What can hang from each mark
Z_461: Z_520
Z_270: Z_182 Z_544
Z_182: Z_270 Z_520 Z_632
Z_632: Z_182
Z_304: Z_520 Z_632
Z_520: Z_304 Z_461 Z_544
Z_544: Z_270 Z_520 Z_955
Z_955: Z_544

Each row was made from one small tree. Brackets hold a mark, then the marks that hang from it, in the order of their numbers. Every link used is in the known rows. Write each row's tree.
In the rows, zero is written as 128.
Known rows
{Z_955 {Z_544 Z_270 {Z_520 {Z_304 Z_632}}}}: [113 183  90 135 108 163  73 146 125  99 132 152 120 186 175  85 107 153
 132 163 120 177 113 114]
{Z_304 {Z_632 {Z_182 Z_270 Z_520}}}: [175 123 115 173 141 105 126 178 131 110 115 185 105 106  59 153 132 147
 126 100 118 130 147 120]
{Z_955 {Z_544 {Z_270 Z_182}}}: [ 65 187 118 170 110 164 114  79 128 110 124 128 109 243 134  81 135 119
 106 148 145 146 100 134]
{Z_270 Z_182 Z_544}: [ 64 126 117 182 112 143 170 119 134 130 112 100 110 194  99  86 119 126
  83  92 169 103 119 146]
{Z_544 {Z_520 Z_304}}: [129 116  98 120 124 145 103 166 117 114 126 123 130 115 163 121 109 176
 126 140 102 164 122 115]
{Z_270 {Z_182 Z_632} Z_544}: [ 77 125 111 201 132 117 186 135 137 123 115 115  91 184  87 107 107 110
  69  90 147 115 134 142]
{Z_520 Z_461}: [150 121 142 134 132 129 130 137 146 135 125 110 138  95 137 127 117 160
 125 132 115 110 131 107]
{Z_461 {Z_520 Z_304}}: [138 115  90 148 132 143 131 172 105  99 112  80 152  99 135 108  89 157
 146 157 105 148 121 122]
{Z_544 Z_520}: [117 128 120 128 123 132  97 150 132 125 131 130 112 134 165 110 136 155
 110 132 119 134 110 121]
{Z_632 {Z_182 Z_270 {Z_520 Z_544}}}: [163 136 148 178 123 117 121 173 134  89 114 158 104  91  80 186 120 170
 121 103 114 151 112 106]
{Z_632 {Z_182 Z_520}}: [155 122 138 165 141 112 134 161 124 126 119 144 113 136  88 148 136 162
 105 132 102 128 140 119]
{Z_304 {Z_520 Z_461} {Z_632 {Z_182 Z_270}}}: [180 114 138 188 139 110 136 230 144 158 124 171 131  14  65 134 123 167
 142 107 130  92 142  94]
{Z_520 Z_544}: [134 136 136 135 111 130 128 141 142 116 131 121 132  87 139 148 106 140
 147 126 139 138 106 118]
{Z_270 {Z_182 Z_520} Z_544}: [ 95 125 131 184 136 117 173 132 141 115 101 114  88 224  88 104 105 139
  64  89 168 102 111 137]
{Z_632 {Z_182 {Z_270 {Z_544 Z_955}} Z_520}}: [135 147 139 188 100 125 134 162 119  77 122 156  87 158  81 140 115 159
  86  76 128 144 122 121]
{Z_304 Z_520}: [144 129 147 134 140 111 138 177 129 154 129 146 122  84 118 126 120 124
 133 131 151 102 116 115]
{Z_632 {Z_182 Z_270 Z_520}}: [160 127 138 176 133 114 122 164 122 100 112 162 101 131  76 169 136 161
 106 103 105 143 129 113]
{Z_182 {Z_270 {Z_544 Z_520}} Z_632}: [119 151 116 173 119 110 112 178 138  78 127 157  71 136 128 145 102 134
  71  78 124 149 111 119]
{Z_304 {Z_520 Z_461 {Z_544 Z_270 Z_955}}}: [148 165 165 157  88 130 135 160 150 103 157 152 134  49 159 128  84 171
 148 141 143 107  75  92]
{Z_520 Z_304}: [139 113 104 120 132 139 136 146 111 116 121 117 151 106 122 140  98 146
 145 134 110 158 144 120]
{Z_270 Z_182}: [ 89 113 116 166 137 138 163 107 131 141 116 114 119 172  97 106 138 125
 111 116 140 117 124 140]
{Z_270 {Z_544 Z_520 Z_955}}: [ 92 153 122 142  83 145 116 142 131  97 145 125  94 172 173  78 111 152
  91  97 145 134 103 130]
{Z_461 {Z_520 {Z_304 {Z_632 Z_182}} Z_544}}: [153 116  82 180 118 142 141 217 122 104 119  95 163  36 101 120  79 176
 176 152 103 153 133 117]
{Z_270 Z_544}: [ 99 139 130 144 108 134 138 141 131 122 123 113 118 159 123 113 104 126
  99 102 160 116 124 132]
{Z_304 Z_632}: [151 123 106 132 135 118 139 145 136 137 132 153 130 111 111 118 127 119
 146 121 139 117 149 133]
{Z_182 Z_270}: [132 135 127 140 118 131 112 134 127  96 119 146 111 119 117 152 129 125
 126  98 129 144 115 122]
{Z_955 Z_544}: [110 171 136 124 132 147  96 125 130 135 118 111 113 178 140 100 131 118
 126 138 145 148 125 128]
{Z_544 Z_520 Z_955}: [114 140 120 125  99 142 103 130 126 104 147 139 102 144 185  89 133 155
 117 121 116 143 108 127]

Which tree is each row?
[106 138 127 187  99 142 126 165 121 107 120 135 111 131  76 138 127 147
 101  92 129 137 130 126] | {Z_632 {Z_182 {Z_270 Z_544}}}
[143 104 103 180 174  98 180 149 120 102 105 137  98 157  77 150  94 141
  95 117 101 152 143 126] | {Z_270 {Z_182 {Z_520 Z_304} Z_632}}
[ 68 127 104 199 130 121 158 159 141 119 120 120  76 193 119  92 113 141
  56  93 137 121 118 136] | {Z_270 {Z_182 Z_632} {Z_544 Z_520}}
[211 106 119 133 162 106 142 180 142 110 108 141 139  91 105 150  78 181
 134 125 109 131 150  97] | {Z_182 {Z_520 {Z_304 Z_632} Z_461}}
[123 148 123 157  99 144 131 152 128  79 137  87 125  86 157 100  98 149
 154 140 127 137  87 127] | {Z_461 {Z_520 {Z_544 Z_955}}}
[ 82 166 124 178  75 158 157  80 136  71 147 143 123 156 141 110 109 142
 136 127 140 144  82 131] | {Z_520 {Z_544 {Z_270 Z_182} Z_955}}
[201 125 141 146 132 123 120 180 147  64 103 135 127  56 112 200  62 199
 137 103 112 165 103  79] | {Z_182 Z_270 {Z_520 Z_304 Z_461 Z_544}}
[186 142 139 150 121 124 130 152 146  66 120 136 143  94 139 173  58 205
 134 151 107 154  95  80] | {Z_182 {Z_520 Z_304 Z_461 {Z_544 Z_270}}}
[105 147 104 149  81 157 105 155 118  59 132 139  98 144 149 115  89 162
 102  78 134 173 103 121] | {Z_182 {Z_270 {Z_544 {Z_520 Z_304} Z_955}}}
[148 109  72 176 132 140 141 206 110 112 114 101 160  74  96 101 101 166
 158 152  93 143 152 124] | {Z_461 {Z_520 {Z_304 {Z_632 Z_182}}}}
[181 136 149 149 118 109 152 201 160 138 144 155 134   4 129 115  83 162
 170 115 155  95 114  98] | {Z_304 {Z_520 Z_461 {Z_544 Z_955}} Z_632}
[205 111 128 154 175  86 148 183 138  94 116 136 115  90 111 175  66 176
 108 132  76 148 149  92] | {Z_182 {Z_520 Z_304 Z_461} Z_632}
[195 108 134 128 152 115 135 165 135 102 108 119 138  99 120 157  79 189
 120 134  99 136 135  93] | {Z_182 {Z_520 Z_304 Z_461}}
[129 119 119 161 126 134 173 128 126  88 114 120 113 142 104 134  85 162
 131 108 129 154 108 123] | {Z_270 {Z_182 {Z_520 Z_304 {Z_544 Z_955}}}}
[168 133 136 140 136  99 146 206 151 153 135 160 128  26 107 132  98 128
 168 122 170 105 114 111] | {Z_304 {Z_520 Z_544} Z_632}
[157 145 146 178 106 124 128 162 128  73 126 164  93  97  89 171 113 169
 127  95 113 160 107 112] | {Z_632 {Z_182 Z_270 {Z_520 {Z_544 Z_955}}}}
[156 121  80 152 123 139 139 198 127  93 118  94 158  46 125 118  69 161
 177 152 120 154 114 118] | {Z_461 {Z_520 {Z_304 Z_632} Z_544}}
[162 125 137 173 132 103 152 231 140 167 132 163 135  15  79 137 113 148
 166 131 149 106 131 110] | {Z_304 {Z_520 Z_544} {Z_632 Z_182}}
[163 146 156 190 107 123 126 161 148  95 129 147 130 102 111 165 108 202
 117 146  98 126 106  93] | {Z_632 {Z_182 {Z_520 Z_461 {Z_544 Z_270}}}}
[118 178 116 139 102 170  66 140 132  97 127 119 129 176 190  93 101 189
 113 171 104 168 100  93] | {Z_955 {Z_544 Z_270 {Z_520 Z_304 Z_461}}}
[183 116 142 145 151  99 146 208 154 167 128 152 136  35 106 112 106 149
 145 127 149  78 136 102] | {Z_304 {Z_520 Z_461} Z_632}
[187 117 114 143 170  85 153 173 118  90 119 152 107 119 104 177  77 143
 111 126  85 163 149 111] | {Z_182 {Z_520 Z_304} Z_632}
[184 156 154 178 140  87 138 156 163  67 134 163 106 104 137 184  73 176
 105 144  96 134  98  86] | {Z_182 {Z_520 Z_461 {Z_544 Z_270}} Z_632}
[122 105 123 185 136 131 179 155 142 112  93  89 119 176  85 114  77 182
  76  95 144 115 125 112] | {Z_270 {Z_182 {Z_520 Z_304 Z_461}} Z_544}
[107 161 117 199 114 115 171  88 125  56 146 180  79 220 121 117 111 128
  85 122 105 140 103 135] | {Z_544 {Z_270 {Z_182 Z_520 Z_632}} Z_955}
[119 136 106 178 126 136 160 104 117  77 118 149 125 202 109 130 101 154
 104 140 120 145 105 124] | {Z_544 {Z_270 {Z_182 {Z_520 Z_304}}}}
[144 155 128 147  69 163 132 127 136  61 150 126 163  73 167 142  59 197
 163 146 102 167 100  93] | {Z_520 Z_304 Z_461 {Z_544 Z_270 Z_955}}
